Each row was made from one path, in order. Every step used is in the known rows, and no mark comes twice. Write each row's path.
In the rows, 128 means zero.
Known rows:
L, C, G, V, S, F, Z: [ 91 135 161 107 173 144 103 133  94 135 142 130 164 165 132 137  93 100
  76 161 132 237]
F, G: [150 132 102 117 143 151 140 127 108 112 114 129 116 159 118 134  79 102
  68 118 164 168]
S, V, Z: [ 99 103 129 116 184 149 121 120 140 124 104 123 100 139 125 181  96 174
 141 134 139 139]
L, C, G: [121 129 109 149 167 134 141 106 132 125 120 111  93 125 133 117 117 121
 184 135 140 182]
S, V, G, C, L: [105  96 117 144 212 188 116 162 136 123  92 145 146 156 154 138  80 115
 157 144 129 137]
C, G: [135 110 108 130 151 121 126 118 143 118 113 116  98 108 115 139 141 115
 175 126 146 161]
S, V: [115 107 109 150 168 106 146 167 133 139 128 153 106 129 144 150 103 171
 148 164 122 146]
Z, V, G, C: [123 137 145 148 190 176 135 150 126 139 122 163 153 138 147 149  53 139
 113 110 134  94]
L, C, G, V, S, F: [107 116 156 124 171  88  89 146 106 148 109 117 144 157 169 111 124 121
 135 172 134 224]
L, C, G, V, Z, F: [106 140 158  94 198 135  71 106 168 138 133 105  83 174 131 123  60 113
 168 161 183 201]
V, Z, F, G: [140 138 122  95 169 161 104 112 133 115 122 113  88 181 108 137  40  97
  90 127 193 184]
C, G, V, S, F: [114 107 155 115 164  81  82 152 112 145 105 119 147 148 159 122 136 118
 130 168 137 214]
Z, V, S, F: [106 111 157 136 154  85  98 157  97 155 123 122 158 134 152 119 129 116
 124 150 125 175]
V, S, F, G: [141 121 120 117 152 128 117 140  90 123 104 121 132 169 134 130  83 102
  69 136 159 201]
L, C, G, V: [117 130 131 114 185 107 112 132 143 134 120 128 117 149 157 113 112 110
 139 165 154 223]
S, F: [112 116 150 119 173  92 104 151 121 130 113 116 134 140 149 131 123 138
 111 136 105 160]
L, C, G, V, Z, F, S: [106 145 131 112 150 144  94  75 119 144 127 133  95 181 150 102  82 156
 117 172 133 210]
S, F, Z, V, G, C, L: [ 91 102 139 131 228 190 105 163 123 124 103 139 169 159 147 137  72  88
 120 131 124 154]
F, Z, V, G: [114 136 135 129 174 160 123 140 125 126 122 153 162 113 114 147  70 134
 119  95 109 143]
V, Z: [108 119 142 102 155 164 109  94 137 116 104 105 115 138 114 166 114 144
 127 108 144 126]
V, S, F: [115 113 155 128 140  96  95 146 100 145 113 117 151 143 152 121 135 130
 127 153 122 175]
G, V: [121 129 144 100 158 102 104 147 140 137 125 139 143 152 153 120 121 115
  98 159 146 185]
S, F, Z, V, G, C: [110 138 157 137 209 178 127 156 117 137 126 163 165 148 146 157  41 134
  86 114 126 117]

Write each row's path:
[109 131 143 126 189 148 116 148 123 127 116 149 164 118 121 148  68 138
 114  98 101 154]
S, F, Z, V, G
[123 137 132 148 192 177 128 147 128 143 118 177 127 164 160 148  32 179
 124 147 129 120]
Z, F, S, V, G, C
[103 102 125 141 209 189 113 157 133 126 100 139 157 149 149 129  84  91
 148 128 132 131]
Z, V, G, C, L
[127 130 142 137 187 159 133 155  91 142 129 148 146 176 153 142  49 100
  52 138 172 146]
Z, V, S, F, G, C
[105  96 125 138 205 175 110 163 105 132 106 129 156 175 154 122  82  61
 106 149 161 170]
Z, V, S, F, G, C, L
[139 130 138 112 118 123  90 134 106 151 130 137 144 173 144 105  99  88
 113 178 194 216]
Z, F, G, V, S
[104  97 118 124 226 195 108 151 133 122 104 129 120 187 144 141  52  84
 126 155 173 165]
S, V, Z, F, G, C, L
[ 97 131 161 106 146 149 105 136  90 132 144 133 172 155 119 146 104 107
  67 146 123 195]
V, S, F, Z
[109 127 145 143 105 136 121 134  84 160 158 142 173 127 121 122 121  87
 115 147 155 167]
F, Z, V, S
[105 101 126 136 188 183 115 150 129 126 110 130 148 160 149 124 105  83
 136 146 141 133]
G, C, L
[115 121 141  77 184 158  98 106 136 114  96 113 120 169 126 163  85 122
  76 125 173 185]
F, G, V, Z
[136 131 115 103 184 153 110 125 134 120 122 122  81 182 113 145  31 112
  98 140 190 190]
S, V, Z, F, G
[115 141 150 140 193 191 135 148 119 137 132 167 163 144 138 157  42 131
  91 110 135 106]
F, Z, V, G, C
[103 103 117 141 208 189 104 151 132 131 100 150 136 173 160 123  65 123
 153 159 128 154]
Z, F, S, V, G, C, L
[132 139 142 139 176 187 132 139 128 129 112 159 147 147 147 152  59 151
 117 113 132  95]
V, G, C
[129 126 137  88 190 102 100 158 123 126 108 134 136 179 156 125  84 101
  48 158 159 228]
S, F, G, V
[109 105 124 117 211 203 101 138 132 118 105 120 127 188 139 133  60  69
 118 143 175 160]
V, Z, F, G, C, L
[133 144 141 116 190 192 120 129 124 130 133 139 111 191 134 149  21 105
  73 133 193 136]
V, Z, F, G, C
[110 103 123 136 199 196 110 149 135 119  93 136 153 155 148 131  89 101
 150 130 131 131]
V, G, C, L
[128 135 134 124 204 184 127 141 126 134 132 147 103 192 139 158  13 120
  79 145 192 141]
S, V, Z, F, G, C
[ 97 108 120 119 168 155 123 104 121 128 102 134 103 149 134 170  98 193
 119 143 123 152]
F, S, V, Z
[125 128 128 140 169 139 124 143 135 130 109 148 147 105 126 136  84 145
 150  95 109 126]
Z, V, G
[126 117 130 102 173  99 103 140 151 129 114 131 121 137 144 127 128 105
 131 157 158 208]
C, G, V
[120 120 138 153 101 116 121 136  93 164 145 137 160 118 133 110 136  98
 145 147 157 150]
Z, V, S
[134 132 140 132 178 169 129 148  94 135 121 144 142 183 153 144  53 109
  56 139 170 147]
V, S, F, G, C
[112  97 122 133 194 183 108 155 107 125  98 127 152 181 154 124  86  70
 109 151 160 170]
V, S, F, G, C, L
